What can hang from each mark
B: C D
D: B
U: Q
Q: P T U
E: D F U
T: E
P: Q

Each row was made from one small tree. Brackets hold a mark, then the marks that hang from it, in alphabetical order. Every link used is in the known rows. Write each row's tree.
(in the rows, 128 means zero)
Known rows
[E D F U]: [127 136  70 101 154 127 112 120 142 108 136 128 104 141 150 115 160 139
 138]
[E [D B] [U Q]]: [130 103 124 161 169 129 107 125 142 158 143  77 123 101 106  93 154 118
 146]
[P [Q [T E] U]]: [207  98  96 148 126  90 199  98 142  91  65 110 159 190 133 140 103 193
 146]
[P [Q T U]]: [210  62 113 128 147  94 162 116 140 122  65 120 155 193 130 150 110 192
 144]
[P [Q U]]: [189  88 121 122 151 105 157 119 143 122  81 123 147 168 129 127 118 160
 132]
[B C]: [155 124 136 133  90 142 125 159 144 110 150 129 129 137 127 142 108 129
 112]
[U Q]: [126 121 148 145 163 110 134 102 119 155 127 119 148 114 104 117 133 114
 128]
[Q P [T [E F]] U]: [178 111  57 125 104  66 192 123 136  87  80 137 158 204 116 160 125 244
 122]
[Q U]: [158 111 120 138 131 105 133 130 136 137  98 137 148 153 130 120 127 149
 120]
[Q [T E]]: [144 140 102 153  99 117 170 105 124  95 115 115 135 147 133 136 114 163
 136]
[T [E D [U Q]]]: [121 156 110 172 150 112 151  65 124 123 133  89 140 100 127  96 148 109
 136]
[P [Q [T [E F]] U]]: [206 110  66 113 137  81 203 106 151  78  70 132 143 207 135 135 115 208
 141]
[U [Q P [T E]]]: [146 117 120 172 125  85 188  87 113 123 109 101 171 145  89 160 122 196
 133]
[T [E F [U [Q P]]]]: [120 139  73 158 144  94 173  94 112 109 126 120 163 117  98 164 134 145
 116]
[E [D B] [U [Q T]]]: [152  80 111 165 167 118 109 128 145 152 129  71 126 128 107 115 145 155
 155]
[E D F [U [Q T]]]: [147 106  81 121 183  98 121  93 133 133 116 113 126 150 123 131 157 167
 147]
[E [D B] F U]: [134 117  74 108 144 134 109 160 162 110 150 106  90 139 132  99 159 148
 143]
[Q P T U]: [184  67 101 146 116  77 148 140 128 132  76 122 166 190 110 177 121 231
 125]
[B C D]: [151 147 152 137  87 148 119 165 164  78 164 119 117 151 124 127 139 133
 113]
[T E]: [122 160 113 146 106 124 165 105 127  99 131 122 132 122 136 115 121 126
 126]
[D B]: [131 112 128 136 124 139 124 170 149 130 143 108 114 125 114 113 127 133
 138]

Which tree is each row?
[142  84  73 144 167  81 136 118 111 134 108 118 164 147  89 197 135 186
 133]  [E F [U [Q P T]]]
[148 123  91 137 139  71 195  93 121 108 114 120 155 168  91 158 130 210
 131]  [U [Q P [T [E F]]]]
[120 165  80 138 161 105 156  73 131 108 139 108 127 119 128  90 158 125
 134]  [T [E D F [U Q]]]
[125 156  58 125 123 136 146 135 160  84 150 100  92 130 138  85 155 141
 143]  [T [E [D B] F U]]
[123 142 104 175 135 102 167  65 117 123 129  82 155 114 104 128 150 156
 128]  [T [E D [U [Q P]]]]
[156 111  81 112 111 149 103 189 179  95 172 105  92 148 133 115 142 149
 130]  [E [D [B C]] F U]
[167 122  45 128 139 114 180  99 131  63 101 115 138 161 139 168 108 158
 148]  [P [Q [T [E F U]]]]
[148 124 100 152  92 103 184 106 119  94 108 107 153 160 113 167 115 208
 134]  [Q P [T E]]
[141 118  68 177  93 109 160 113 109  91 110  99 164 137 117 195 111 180
 134]  [Q P [T [E U]]]
[118 121  90 138 182 109 122 110 117 139 129 131 145 109 111 142 138 100
 128]  [E F [U Q]]
[144  74 105 181 154  90 130 105 101 151 100  97 177 128  90 197 122 172
 136]  [E [U [Q P T]]]
[171 115  78 165 123 122 172  91 123  78  96  95 150 143 135 171 100 145
 149]  [P [Q [T [E U]]]]
[184 129 111 116 127 117 189  74 150  80 105  89 120 183 145 110 129 198
 157]  [P [Q [T [E D]]]]
[140 100  76 143 177  95 121 110 115 136 111 127 150 134 109 161 131 138
 138]  [E F [U [Q T]]]
[150 121 122 152 133  85 187  67 127 119 117  87 150 164 101 123 149 223
 140]  [U [Q P [T [E D]]]]
[121 171  58 117 127 123 151  96 141  80 139 119 109 133 153 101 157 135
 135]  [T [E D F U]]
[175 122  80 146 129 123 169  76 138  75 106  81 130 155 150 137 124 171
 158]  [P [Q [T [E D U]]]]
[175 120  93 163 108  89 168 108 132 107  82 125 157 170 134 131 115 183
 129]  [Q [T E] U]
[157 151  97 101  85 141 161 166 190  67 176 113  82 164 132  73 138 174
 125]  [T [E [D [B C]] F]]
[177 119 106 138 121 116 194  94 135  83  99 103 140 164 131 141 102 174
 151]  [P [Q [T E]]]
[173 127  63 129 119  79 179 120 144  88  85 145 141 191 136 128 124 197
 130]  [Q [T [E F]] U]
[115 149 107 192 140 116 151  80 107 127 128 103 161  82 115 131 121  84
 128]  [T [E [U Q]]]
[116 163  56 138 121 124 152 116 126  83 134 134 126 118 140 137 130 110
 127]  [T [E F U]]
[145 122  73 160  98 110 157  95 124  91 115  86 141 153 128 159 136 207
 136]  [Q P [T [E D U]]]
